Each row was made from one small tree. The marks that hang from a mark follow it in brackets, in alphabetical order. Every link used is in the known rows. Write each row's tree.
Known rows
lasa(foseg): [ 0.05  0.11  0.07 -0.20  0.03  0.02 -0.05  0.03 -0.10 -0.06  0.06  0.14
 -0.05 -0.02  0.17 -0.04 -0.02]
serini(lasa(foseg)): [ 0.06  0.09  0.09 -0.13 -0.07  0.07  0.07 -0.05 -0.13 -0.17 -0.09  0.21
 -0.29 -0.04  0.23 -0.01 -0.15]
foseg(tega): [ 0.01 -0.07 -0.04 -0.03 -0.05 -0.15 -0.12  0.06 -0.03  0.00  0.26  0.09
  0.01 -0.12 -0.16 -0.03 -0.13]
foseg(tega tizis(serini(lasa reke))): [-0.05 -0.11 -0.13  0.12 -0.03 -0.05  0.09 -0.07 -0.06 -0.23 -0.03  0.13
 -0.38 -0.32  0.06  0.10 -0.50]
serini(lasa(foseg) tizis): [ 0.18  0.02  0.02 -0.03 -0.28  0.10  0.12 -0.04 -0.15 -0.05 -0.20  0.13
 -0.56 -0.12  0.20  0.01 -0.31]
serini(lasa reke(foseg) tega tizis): [ 0.34 -0.07  0.01  0.39 -0.45  0.06  0.32 -0.18 -0.02 -0.17 -0.39  0.31
 -0.56 -0.41  0.00  0.11 -0.55]
lasa(foseg(tizis(serini(reke tega)))): [ 0.16  0.10 -0.05 -0.06  0.11  0.04  0.09 -0.02 -0.07 -0.24 -0.16  0.33
 -0.20 -0.26  0.35  0.08 -0.22]
tizis(foseg serini): [-0.16 -0.01 -0.05 -0.14  0.25  0.12  0.15 -0.02  0.01 -0.24 -0.16  0.25
  0.12 -0.03  0.26  0.12  0.14]
tega(foseg(tizis) serini(lasa reke)): [-0.05  0.13 -0.13  0.10 -0.37  0.18  0.18 -0.30  0.07 -0.23 -0.18 -0.26
 -0.39 -0.10  0.17 -0.28 -0.67]
reke(foseg(tega(serini(lasa tizis)))): [ 0.11 -0.06 -0.13  0.09 -0.27  0.06 -0.02 -0.01  0.12 -0.11  0.02  0.09
 -0.11 -0.18 -0.21 -0.05 -0.53]
lasa(foseg(tega tizis)): [ 0.10  0.02 -0.08 -0.26  0.01 -0.14 -0.25  0.08 -0.13  0.00  0.20  0.21
 -0.05 -0.14  0.05  0.00 -0.21]
serini(tega): [ 0.26  0.04 -0.02  0.05  0.00 -0.07  0.05  0.02  0.03 -0.07 -0.07  0.26
 -0.01 -0.12  0.05  0.04  0.04]
lasa(foseg(tega)): [ 0.04  0.05  0.02 -0.20 -0.02 -0.11 -0.16  0.07 -0.14 -0.07  0.30  0.22
 -0.03 -0.12  0.02 -0.07 -0.13]
reke(foseg(tega) serini(tizis)): [ 0.30 -0.07 -0.16  0.03 -0.10  0.05 -0.01  0.03  0.09 -0.08  0.19  0.00
  0.10  0.00 -0.32  0.17 -0.43]
tega(foseg): [-0.06  0.04 -0.03 -0.11 -0.16  0.11  0.01 -0.17  0.01 -0.08  0.01 -0.25
 -0.03  0.06 -0.02 -0.09 -0.14]
reke(foseg serini(lasa tega tizis)): [ 0.54  0.03 -0.11  0.13 -0.15  0.15  0.25 -0.06  0.11 -0.25 -0.21  0.22
 -0.18 -0.03 -0.06  0.24 -0.38]
reke(serini(tega tizis)): [ 0.53  0.07 -0.16  0.10 -0.06  0.04  0.20  0.07  0.06 -0.06 -0.03  0.09
 -0.14 -0.01  0.04  0.12 -0.17]

Which tree is each row?
[ 0.01  0.00 -0.19  0.11 -0.15 -0.12 -0.08  0.01  0.05 -0.02  0.18  0.02
 -0.10 -0.25 -0.03 -0.19 -0.52]  foseg(tega(serini(reke)) tizis)
[ 0.03  0.00 -0.15  0.15 -0.24 -0.08  0.01 -0.06  0.01 -0.12  0.07  0.08
 -0.30 -0.26  0.01 -0.17 -0.62]  foseg(tega(serini(lasa reke)) tizis)
[-0.04  0.07  0.03 -0.12  0.13  0.18  0.17 -0.03 -0.06 -0.35 -0.15  0.18
 -0.26 -0.07  0.30  0.08 -0.14]  tizis(serini(lasa(foseg)))
[ 0.33 -0.03 -0.04  0.34 -0.35 -0.05  0.26 -0.05 -0.04  0.01 -0.21  0.17
 -0.49 -0.38  0.07 -0.01 -0.33]  serini(reke tega tizis)
[ 0.04  0.09 -0.20 -0.01 -0.36  0.21  0.09 -0.12  0.14 -0.02 -0.05 -0.36
 -0.20 -0.01  0.03 -0.27 -0.44]  tega(foseg serini(tizis))
[ 0.50  0.11 -0.16  0.06 -0.28  0.18  0.31 -0.14  0.02 -0.23 -0.13 -0.05
 -0.40  0.03  0.08  0.05 -0.42]  reke(serini(lasa tega(foseg) tizis))
[ 0.10 -0.08  0.02  0.34 -0.45  0.07  0.31 -0.15 -0.11 -0.04 -0.27 -0.02
 -0.74 -0.28  0.10 -0.03 -0.52]  serini(lasa reke tizis)
[ 0.04  0.04  0.03  0.15  0.03  0.10  0.44 -0.16 -0.05 -0.45 -0.35  0.54
 -0.31 -0.32  0.39  0.12 -0.13]  tizis(foseg serini(lasa reke tega))
[ 0.06  0.02  0.03  0.02 -0.23 -0.09  0.04 -0.11 -0.22 -0.17  0.03  0.26
 -0.50 -0.31  0.15 -0.04 -0.53]  serini(lasa(foseg(tega tizis)) reke)
[-0.18 -0.06  0.01  0.08 -0.02  0.02  0.28 -0.13 -0.12 -0.38 -0.05  0.38
 -0.28 -0.31  0.21  0.06 -0.29]  tizis(foseg(tega) serini(lasa reke))
[ 0.11  0.02 -0.04 -0.19 -0.09 -0.07 -0.11  0.00 -0.16 -0.12  0.05  0.27
 -0.30 -0.15  0.13  0.03 -0.31]  serini(lasa(foseg(tega tizis)))
[-0.02  0.04 -0.04  0.21 -0.26 -0.04  0.12 -0.06  0.00 -0.19  0.16  0.10
 -0.28 -0.26 -0.02 -0.25 -0.54]  foseg(tega(serini(lasa reke)))
[-0.11  0.04 -0.05  0.04 -0.11 -0.06  0.07 -0.03 -0.01 -0.11  0.17  0.29
  0.05 -0.21  0.07 -0.21 -0.25]  tizis(foseg(tega(serini(reke))))
[ 0.16  0.13 -0.07 -0.02 -0.25  0.18  0.13  0.00  0.01 -0.10 -0.15  0.06
 -0.44 -0.09  0.26 -0.21 -0.42]  tega(serini(lasa(foseg) tizis))
[-0.12 -0.09  0.03  0.20 -0.06  0.09  0.21 -0.15  0.00 -0.40 -0.06  0.17
 -0.23 -0.29 -0.05  0.12 -0.48]  tizis(serini(lasa reke(foseg(tega))))
[ 0.24  0.06 -0.15 -0.08 -0.12  0.00 -0.02 -0.11  0.03 -0.09 -0.13  0.04
 -0.07 -0.09  0.06  0.02 -0.15]  serini(tega(foseg(tizis)))
[ 0.07  0.01 -0.22 -0.03 -0.11 -0.06 -0.11  0.03  0.05 -0.09  0.09  0.09
 -0.13 -0.13 -0.01 -0.11 -0.45]  foseg(tega(serini(lasa)) tizis)
[ 0.26 -0.02  0.01  0.27 -0.22  0.00  0.19 -0.19  0.00 -0.25 -0.36  0.37
 -0.30 -0.34  0.04  0.16 -0.45]  serini(lasa reke(foseg(tizis)) tega)
[ 0.28 -0.03  0.01  0.28 -0.40  0.01  0.42 -0.16 -0.13 -0.14 -0.41  0.47
 -0.64 -0.40  0.28  0.04 -0.33]  serini(lasa reke tega tizis(foseg))
[ 0.08  0.03 -0.04 -0.04  0.17  0.11  0.30 -0.05  0.01 -0.40 -0.34  0.56
 -0.12 -0.17  0.36  0.17  0.06]  tizis(foseg serini(lasa tega))
